Each row comes from the steps of one walk. Every step used is in the known rows, and no mark comes twice. Write the walk behind each row, first mark first.
Known rows:
p/h/r/v: 3 1 3 6 8 -9 -12 -1 3 1 2 0 -16 7 1 1 2 2 -5 10 -12 4 4 -7 8 -5 9 6 -8
 -10 -5 0 14 -8 8 -4 22 0 -2 -6 -8 -11 4 9 13 -2 -14 3 -13 6 3 0 2 -1 -7
 16 -5 4 -1
v/f/w/r/h/p: -8 -3 5 -11 -7 -7 -10 -1 2 15 3 -11 -14 -12 0 11 12 1 -6 7 -9 9 -22 -7
 -14 -1 -8 15 -6 4 -3 -13 3 19 11 -14 5 25 10 -12 6 1 6 25 -8 5 -5 3 9
 -1 11 16 6 3 -7 -1 1 -13 13
w/f/v/r/h: -6 -5 3 3 -7 3 -12 2 3 1 -3 -8 3 2 9 -11 9 7 -10 4 0 7 -19 -6 -16 5 9
 -11 -15 -18 -32 2 13 11 11 -8 2 -4 6 4 7 -11 6 -12 -1 4 -2 11 12 3 -4 2
 8 5 1 -18 -8 -8 -2
z/u: 17 11 -1 0 -1 -7 -4 0 3 24 -6 -2 -2 -1 4 -6 -8 -4 7 4 -7 6 -7 -6 -6 2 5
 8 -5 8 14 7 9 -8 -17 -5 7 6 8 4 -9 -3 -6 -4 8 -11 -6 6 14 0 11 -2 9 3 7
 2 10 4 0
v/f/w: -1 -7 4 -10 -6 -10 -6 -1 1 25 -1 -12 -20 -5 -5 8 11 -3 -4 5 -12 9 -17 -4
 -15 -4 -2 18 -8 11 10 -10 5 13 12 -10 4 21 11 -8 -1 -3 1 11 -1 -1 -4 1
 13 -1 5 9 4 3 -10 14 4 -12 14
u/r/v: -8 -2 4 12 -10 -14 -13 -1 -11 -6 -7 3 5 -1 3 -5 -4 7 1 7 5 -4 13 -12 5
 -6 3 6 -5 -6 -5 -6 11 -2 -11 4 5 -7 5 -2 13 4 -8 -3 10 4 -10 5 -7 2 19
 -22 6 -1 6 0 5 -5 -3
h/r/v/f: -7 1 10 4 -3 -1 -15 -1 3 -7 5 2 -11 0 -8 2 3 5 -3 14 -7 0 -20 -11 4 0 2
 -4 -7 -17 2 -12 11 6 -2 -2 5 11 3 5 6 -3 0 22 -4 6 -7 -1 6 -3 1 -8 4 2
 -14 0 3 -10 3
e/r/w/f: 4 0 8 4 0 -16 -3 5 8 -2 6 2 14 -1 -5 -1 4 9 -7 10 -11 0 11 -12 -6 -3 8
 -5 -4 5 -14 2 12 -4 -10 -7 3 11 7 0 3 -9 2 0 3 5 -8 5 -1 2 -7 -22 9 6
 -9 3 -6 13 5
z/u/r/h: 9 5 1 4 -2 -11 -13 -2 1 10 -2 7 7 -6 11 -1 -7 -4 6 3 -3 2 -1 -11 -8 2 -5
 17 -7 0 16 -1 10 -10 -16 -3 2 -4 2 9 2 7 -7 -3 7 -4 -12 9 3 1 26 -6 8 0
 12 -6 18 -6 -10
a/f/v/r: 3 2 4 -6 -2 2 11 4 2 12 0 9 -14 2 -2 -15 -2 1 -5 1 4 4 -13 4 -15 4 0 4
 -14 0 -9 -10 -2 1 13 4 8 -13 -6 7 -7 -10 -8 -41 -6 4 -12 -1 18 -8 1 -8
 4 3 1 5 -5 -2 3
e/r: 5 1 2 -1 2 -20 4 7 7 5 2 5 6 -3 -2 1 -2 3 0 11 -6 2 11 -9 -7 -4 6 -12 -2
 5 -7 -3 6 -4 -15 -7 6 15 8 -6 -15 -5 -2 -2 5 5 -8 1 -1 2 -14 -11 8 1 -7
 1 -1 18 2
f/v/r/w: 7 0 4 2 1 -6 -14 7 4 3 -9 3 -8 -5 -5 -12 -5 4 -11 5 0 5 -26 -1 -1 2 10
 -1 -13 1 -30 -9 5 10 -5 -1 19 -7 -6 8 1 -5 3 -3 2 -5 -13 0 14 -4 2 -19
 8 7 -9 -22 -9 8 6
z/u/r/v/f/a: 1 2 3 2 -7 -12 -19 -3 -1 13 5 -3 10 -8 6 -1 -13 -4 1 4 1 0 -4 -11 -9 1 1
 12 2 5 31 -4 12 -6 -14 -3 1 -1 11 4 5 6 -8 -3 3 -5 -9 8 10 -6 26 -16 8
 3 13 18 13 -8 -10
v/r/w: 5 3 10 7 1 -10 -9 5 5 -1 -2 2 1 3 -4 -10 6 1 -6 6 -16 4 -20 0 3 -2 14 7
 -6 -3 -36 -4 11 -6 -17 -8 19 -2 -5 -1 3 -5 1 7 0 -3 -6 4 3 -3 13 -30 5
 3 -8 -22 -4 1 18
a/f/w/r: -1 5 6 -5 -5 3 12 0 -3 22 1 4 -19 1 -5 -2 4 6 0 2 -2 7 0 -1 -10 -1 -7 23
 -11 15 13 6 -2 8 15 -2 8 6 1 -6 -1 -9 -5 -31 -4 5 -5 -4 8 -5 11 13 3 1
 8 14 -2 -4 11
r/h: 9 -3 1 -5 1 -8 -9 3 2 8 -9 6 1 -2 3 -4 16 0 3 2 -3 2 -3 -6 -10 0 -4 -1
 -15 -12 -23 2 9 1 -9 -8 10 5 3 7 10 -9 -4 23 9 -3 -12 8 1 10 22 3 6 1
 -1 -26 3 -3 -5
p/h/r/v/f: 1 -2 3 4 6 -11 -14 -2 5 2 7 -3 -16 6 2 4 5 0 -6 10 -14 5 -2 -8 3 -5 6 8
 -7 -12 -1 -6 14 -7 13 -5 18 2 -1 -6 -7 -9 4 16 9 -1 -15 3 -11 5 2 0 1 0
 -10 22 -4 -2 0
p/h: 11 0 -4 2 6 -14 -2 1 1 18 -5 -5 -13 8 8 -3 5 -2 -1 4 -13 8 13 -3 -1 -7
 10 9 -9 2 -9 8 11 -10 6 -6 22 1 2 -11 -13 -10 3 0 20 -8 -14 6 -10 10 2
 6 3 -1 -2 18 -6 10 4
w/f/a: -10 -4 2 1 -9 5 -4 2 1 16 -2 -8 7 5 3 -8 2 7 -5 2 1 7 -2 -6 -17 1 18 -10
 -6 -2 -2 21 16 13 9 -12 1 12 20 -2 6 -9 4 -21 8 3 5 12 19 1 1 8 6 5 4
 11 -7 -3 0
a/f/v/r/e: 2 1 6 -5 -1 1 6 4 3 7 2 10 -17 2 -3 -17 2 2 -7 0 2 2 -3 4 -14 4 -2 5 -13
 -5 -17 -10 -2 2 14 6 6 -17 -8 10 -7 -9 -7 -41 -7 4 -11 -2 17 -6 3 -9 4
 5 0 0 -4 0 0
r/v: 3 1 3 1 -6 -9 -14 0 -7 4 -9 -9 1 1 -6 -10 5 7 0 7 3 -2 3 -7 6 -5 7 -12
 -6 -6 -15 2 12 0 -16 -1 12 1 12 -3 13 -16 -9 18 9 -8 -6 4 3 4 17 -22 9
 2 1 -1 -6 2 -2
z/u/r/v/f/w: 3 4 4 4 -7 -12 -18 -5 -3 12 1 -5 2 -8 4 2 -10 -2 1 5 -2 1 -6 -11 -6 -1
 -3 22 -2 8 26 -9 10 -5 -12 -2 1 -1 9 2 4 4 -7 -3 2 -5 -8 6 6 -4 25 -14
 8 1 11 14 15 -10 -6
a/f/v: 6 3 2 -8 -3 3 13 4 0 19 -4 9 -17 2 -3 -14 -2 4 -1 1 7 3 -1 1 -14 2 -2 4
 -16 5 2 -5 -2 4 15 7 6 -9 -3 10 -4 -10 -10 -40 0 2 -13 -1 18 -4 0 0 5 3
 1 12 -5 1 -1
a/f: 6 5 3 -6 -3 0 18 2 -2 21 -2 8 -13 7 -2 -12 4 2 5 2 -2 3 6 1 -12 -1 0 8
 -12 2 3 2 1 -7 9 3 4 -4 0 3 -3 -11 -12 -34 0 3 -8 1 12 -2 5 -2 2 0 3 16
 1 -4 6
u/z: 5 -7 2 -1 -4 -2 1 4 -7 20 -27 -10 -7 1 1 -16 7 7 8 6 -6 -1 14 -7 -9 -2 8
 12 -7 6 4 -5 9 3 -22 2 2 6 6 3 -4 2 1 -16 19 5 -9 5 9 1 6 -3 2 -4 -5 8
 8 10 13
r/v/f/a: -6 -8 4 -8 -9 -10 -20 -1 -2 11 4 -15 6 -5 -7 -4 5 2 -6 6 2 -1 -8 -6 -8
 -3 6 -12 0 -4 5 -3 12 7 -5 -6 6 9 19 -3 17 -12 -8 24 1 -5 -6 6 13 -3 21
 -20 7 6 -1 17 -6 -8 -4
w/r/h/p: -5 8 1 0 -4 -4 -6 3 1 0 -3 4 5 -8 9 0 9 9 1 9 -1 5 -11 -11 0 3 -4 -6 -5
 -12 -30 7 5 12 -9 -12 12 17 3 -8 14 3 7 31 -1 7 -9 6 -3 4 13 15 9 3 7
 -42 -5 3 5
w/r/v/f/a: -11 -1 4 -2 -10 -9 -17 0 -2 7 11 -13 15 -6 4 1 5 8 -3 11 -1 3 -11 -12 0
 -1 1 -8 4 -5 4 14 10 13 -6 -11 9 18 15 -12 22 0 1 35 -1 2 -6 3 1 -4 12
 0 7 7 9 -14 -8 -4 2

Write each row's walk:
9 2 8 1 4 -21 -3 7 8 1 4 7 9 -5 -9 0 0 7 -4 11 -10 -2 11 -10 -2 -5 6 -3
 -3 10 -10 -2 8 -5 -17 -5 9 13 3 1 -2 -6 0 8 6 1 -12 1 -2 1 -4 -25 9 5
 -11 0 -3 18 6
e/r/w
-1 -5 6 -5 -2 -24 -9 2 5 0 12 -6 12 -7 -4 3 4 3 -6 13 -5 -2 5 -11 -8 -5
 2 -15 2 -5 -4 -13 9 -5 -13 -6 1 13 14 -7 -1 -10 -5 18 -3 4 -10 3 -2 -2
 -4 -25 9 3 -7 12 -3 6 -4
e/r/v/f
9 8 0 7 -4 -10 -7 -1 -1 14 -4 5 2 -3 9 -3 -13 -4 7 4 -3 3 0 -10 -5 1 2
 17 -4 6 21 1 10 -10 -15 -1 3 -1 4 4 -4 9 -6 -14 8 -4 -9 7 6 -1 15 -7 7
 0 12 3 17 -2 -3
z/u/r
-6 -3 2 4 -8 4 -8 2 1 4 -4 -10 0 5 7 -12 4 7 -10 5 -1 8 -18 -5 -13 3 13
 -11 -13 -12 -28 5 12 10 11 -7 3 -2 7 2 3 -10 6 -20 1 4 0 9 15 1 -11 0 8
 5 0 -13 -10 -4 3
w/f/v/r
-3 6 10 10 3 2 -9 3 7 -14 0 17 -22 5 -9 -4 5 6 -2 10 -11 0 4 -7 6 1 0 2
 -9 -18 -15 -2 7 8 -2 1 6 6 -8 10 -8 4 6 2 3 8 -5 -5 7 3 -5 5 4 4 -14
 -25 7 7 3
h/r/e
3 3 6 -7 -3 2 14 0 -3 25 -5 5 -25 2 -9 -5 3 3 -1 0 -1 5 3 2 -13 -2 -4 24
 -14 18 9 -2 -2 5 14 1 7 2 2 -1 -7 -14 -9 -39 -1 1 -5 -4 13 -4 13 5 3 -1
 2 26 0 -4 10
a/f/w
4 1 3 8 10 -9 -10 0 8 -3 3 7 -24 10 2 -1 6 1 -5 7 -17 5 16 -5 4 -4 5 12
 -8 -12 -13 2 11 -5 12 -3 19 -2 -8 -2 -16 -4 9 0 15 0 -13 1 -10 8 -2 9 1
 1 -10 4 -1 10 1
p/h/r/e
-3 4 7 -4 -6 1 7 -2 -5 17 2 0 -14 0 -6 -3 5 8 -2 2 0 4 1 -2 -8 -2 -7 20
 -9 13 9 4 0 8 12 -1 9 3 3 -6 4 -13 -8 -24 -5 3 -5 -4 6 -5 17 5 4 1 9 15
 -4 -5 8
a/f/w/r/v
-8 -1 3 2 -7 6 -10 3 3 -2 -6 -6 0 0 7 -12 6 8 -12 5 2 7 -21 -5 -15 5 11
 -14 -14 -19 -43 -5 11 13 12 -8 2 -3 7 2 5 -10 7 -16 -3 7 -2 11 15 2 -5
 1 9 4 -1 -18 -10 -5 0
w/f/v/r/h/p
5 -3 2 -3 2 -7 -15 7 5 1 -8 5 -6 -7 1 -9 0 1 -9 4 4 6 -28 -1 -10 4 4 -7
 -15 -9 -34 -12 4 11 -3 -4 16 -7 -5 8 -1 -6 1 2 0 -3 -14 3 11 -1 5 -7 8
 5 -4 -31 -6 3 -4
f/v/r/h
-1 2 7 -7 -3 2 8 -1 -2 18 2 5 -15 -1 -3 -1 9 6 -1 1 -2 6 -2 -2 -13 0 -11
 23 -13 11 8 4 -2 8 15 -3 8 5 0 -3 3 -10 -6 -24 -5 5 -7 -3 5 -4 18 12 3
 0 8 8 -1 -7 7
a/f/w/r/h
-4 -2 0 2 -9 4 -5 2 -1 9 -8 -10 -3 4 6 -12 4 10 -6 4 3 7 -8 -8 -13 3 10
 -11 -15 -8 -17 10 12 13 14 -4 0 2 10 4 6 -10 4 -20 7 2 -2 9 15 5 -13 8
 9 6 1 -6 -8 -2 -1
w/f/v
5 2 6 -5 -1 1 7 4 3 11 1 9 -13 1 -5 -16 -1 3 -6 1 1 3 -13 3 -12 3 1 7
 -15 2 -11 -9 0 0 12 5 9 -15 -9 10 -1 -10 -8 -37 -6 2 -13 -1 16 -8 6 -15
 4 4 -1 6 -6 -2 4
a/f/v/r/w
0 2 2 0 -3 -8 -9 2 0 4 3 2 11 -4 10 1 13 7 4 8 -4 5 -8 -12 -2 1 -6 -3 -7
 -11 -14 18 8 7 -10 -12 12 16 3 -5 16 2 4 34 4 3 -10 5 -7 6 13 15 7 4 9
 -44 -3 0 2
w/r/h
-4 -7 6 -7 -2 -23 -12 3 7 2 14 -6 16 -10 -7 4 0 3 -8 12 -1 -2 4 -10 -12
 -4 4 -18 4 0 3 -10 9 0 -13 -9 2 15 17 -6 0 -9 -5 15 -2 4 -9 2 3 -5 0
 -25 9 4 -6 20 -5 8 -7
e/r/v/f/a
4 1 6 9 8 -6 -11 0 7 1 3 2 -16 10 2 0 5 4 -7 9 -19 6 2 -9 5 -4 10 15 -11
 -7 -7 4 16 -6 15 -6 20 1 -6 -2 -3 -8 10 3 13 0 -14 5 -11 7 -2 2 1 2 -10
 15 -5 3 6
p/h/r/w/f
-2 -3 4 1 7 -9 -16 -1 7 5 9 -3 -13 3 1 5 1 -1 -8 9 -11 5 -2 -7 -1 -4 8 6
 -4 -9 7 -3 14 -2 12 -7 19 4 2 -6 -6 -8 5 12 10 -1 -14 3 -6 1 6 1 1 1 -8
 27 -5 0 -3
p/h/r/v/f/a
-10 -1 10 2 -3 0 -17 0 5 -4 7 3 -9 -2 -10 3 -1 4 -5 13 -4 1 -21 -10 0 0
 5 -6 -4 -14 8 -9 11 11 -1 -4 6 14 5 5 6 -3 0 19 -3 6 -6 -1 10 -6 5 -7 4
 3 -13 5 2 -9 0
h/r/v/f/a
6 2 1 7 9 -8 -4 1 6 7 0 5 -21 8 4 3 1 -1 -3 10 -15 8 2 -6 3 -5 9 10 -10
 -7 -4 1 12 -6 10 -5 22 4 -5 -6 -16 -5 7 2 15 -1 -14 3 -11 7 -6 11 1 -2
 -9 14 -2 7 4
p/h/r
8 3 5 8 10 -9 -9 1 7 2 1 6 -19 8 -1 2 2 2 -5 9 -18 6 3 -7 8 -5 9 17 -10
 -2 -5 2 13 -7 10 -4 24 2 -9 -2 -7 -6 8 10 15 -3 -17 3 -11 6 1 1 1 1 -12
 13 -4 6 6
p/h/r/w
4 5 2 -6 0 -3 -5 3 2 0 -16 9 -8 -8 1 -5 9 4 -1 3 3 1 -7 -5 -8 2 0 -8 -12
 -14 -43 -14 5 7 -8 -8 10 7 3 3 6 -7 -1 16 2 2 -10 10 8 8 22 1 9 0 -4
 -21 -1 1 -1
r/h/p
-8 1 11 3 -3 -1 -17 -2 2 -5 4 1 -17 -2 -12 6 3 5 -5 13 -7 2 -23 -10 4 -1
 0 3 -8 -10 5 -14 10 11 2 -3 6 13 4 3 4 -5 1 21 -4 5 -6 -3 5 -3 5 -4 4 2
 -14 4 3 -10 4
h/r/v/f/w
-3 -5 7 -5 -2 -23 -12 2 5 2 10 -8 7 -9 -8 7 4 4 -8 12 -4 -1 4 -10 -9 -5
 0 -9 1 3 -1 -15 7 1 -10 -7 3 16 15 -8 -3 -12 -3 15 -3 3 -8 0 -1 -2 1
 -22 9 3 -7 16 -3 6 -2
e/r/v/f/w
-5 5 3 5 -8 -8 -12 0 -6 2 3 -9 12 -2 4 -3 5 12 1 11 0 2 -4 -12 9 -2 1 -8
 0 -6 -9 18 11 7 -15 -7 13 13 10 -12 19 -3 0 31 4 0 -6 2 -6 1 11 -1 9 5
 11 -27 -9 3 4
w/r/v
0 1 10 10 -2 -6 -11 3 5 -3 0 -4 6 7 0 -12 10 4 -9 6 -17 5 -20 -2 -1 -1
 16 6 -7 -8 -39 2 15 -5 -7 -11 12 -4 -1 -2 6 -8 4 -1 -2 1 -1 8 4 -2 9
 -27 5 4 -6 -22 -6 -5 18
v/r/w/f
-2 0 5 -1 -3 -5 -12 0 -3 13 -7 -2 -11 -8 -3 9 9 8 -3 5 -4 9 -11 -8 -3 -3
 -8 20 -10 13 -4 10 3 22 -1 -12 17 22 6 -11 6 -5 6 16 3 -2 -5 -3 -2 3 22
 22 7 1 5 -19 -1 2 9
f/w/r/h
0 0 7 7 1 -9 -11 4 6 -10 0 3 -6 6 -1 -13 12 -1 -6 4 -15 2 -2 3 0 -1 8 0
 -3 -17 -47 -4 7 -4 -12 -7 12 -7 -5 -3 -11 -3 3 -4 -1 1 -1 1 4 0 8 -18 5
 4 -4 -36 1 6 10
v/r/e
6 7 2 7 -6 -12 -15 -3 -4 8 -2 0 7 -4 6 -4 -12 -1 5 5 0 0 2 -11 -1 0 1 12
 -2 3 19 -1 12 -11 -19 0 3 -5 7 4 4 4 -10 -6 6 -6 -9 7 4 -1 23 -18 9 1
 14 6 14 -4 -9
z/u/r/v
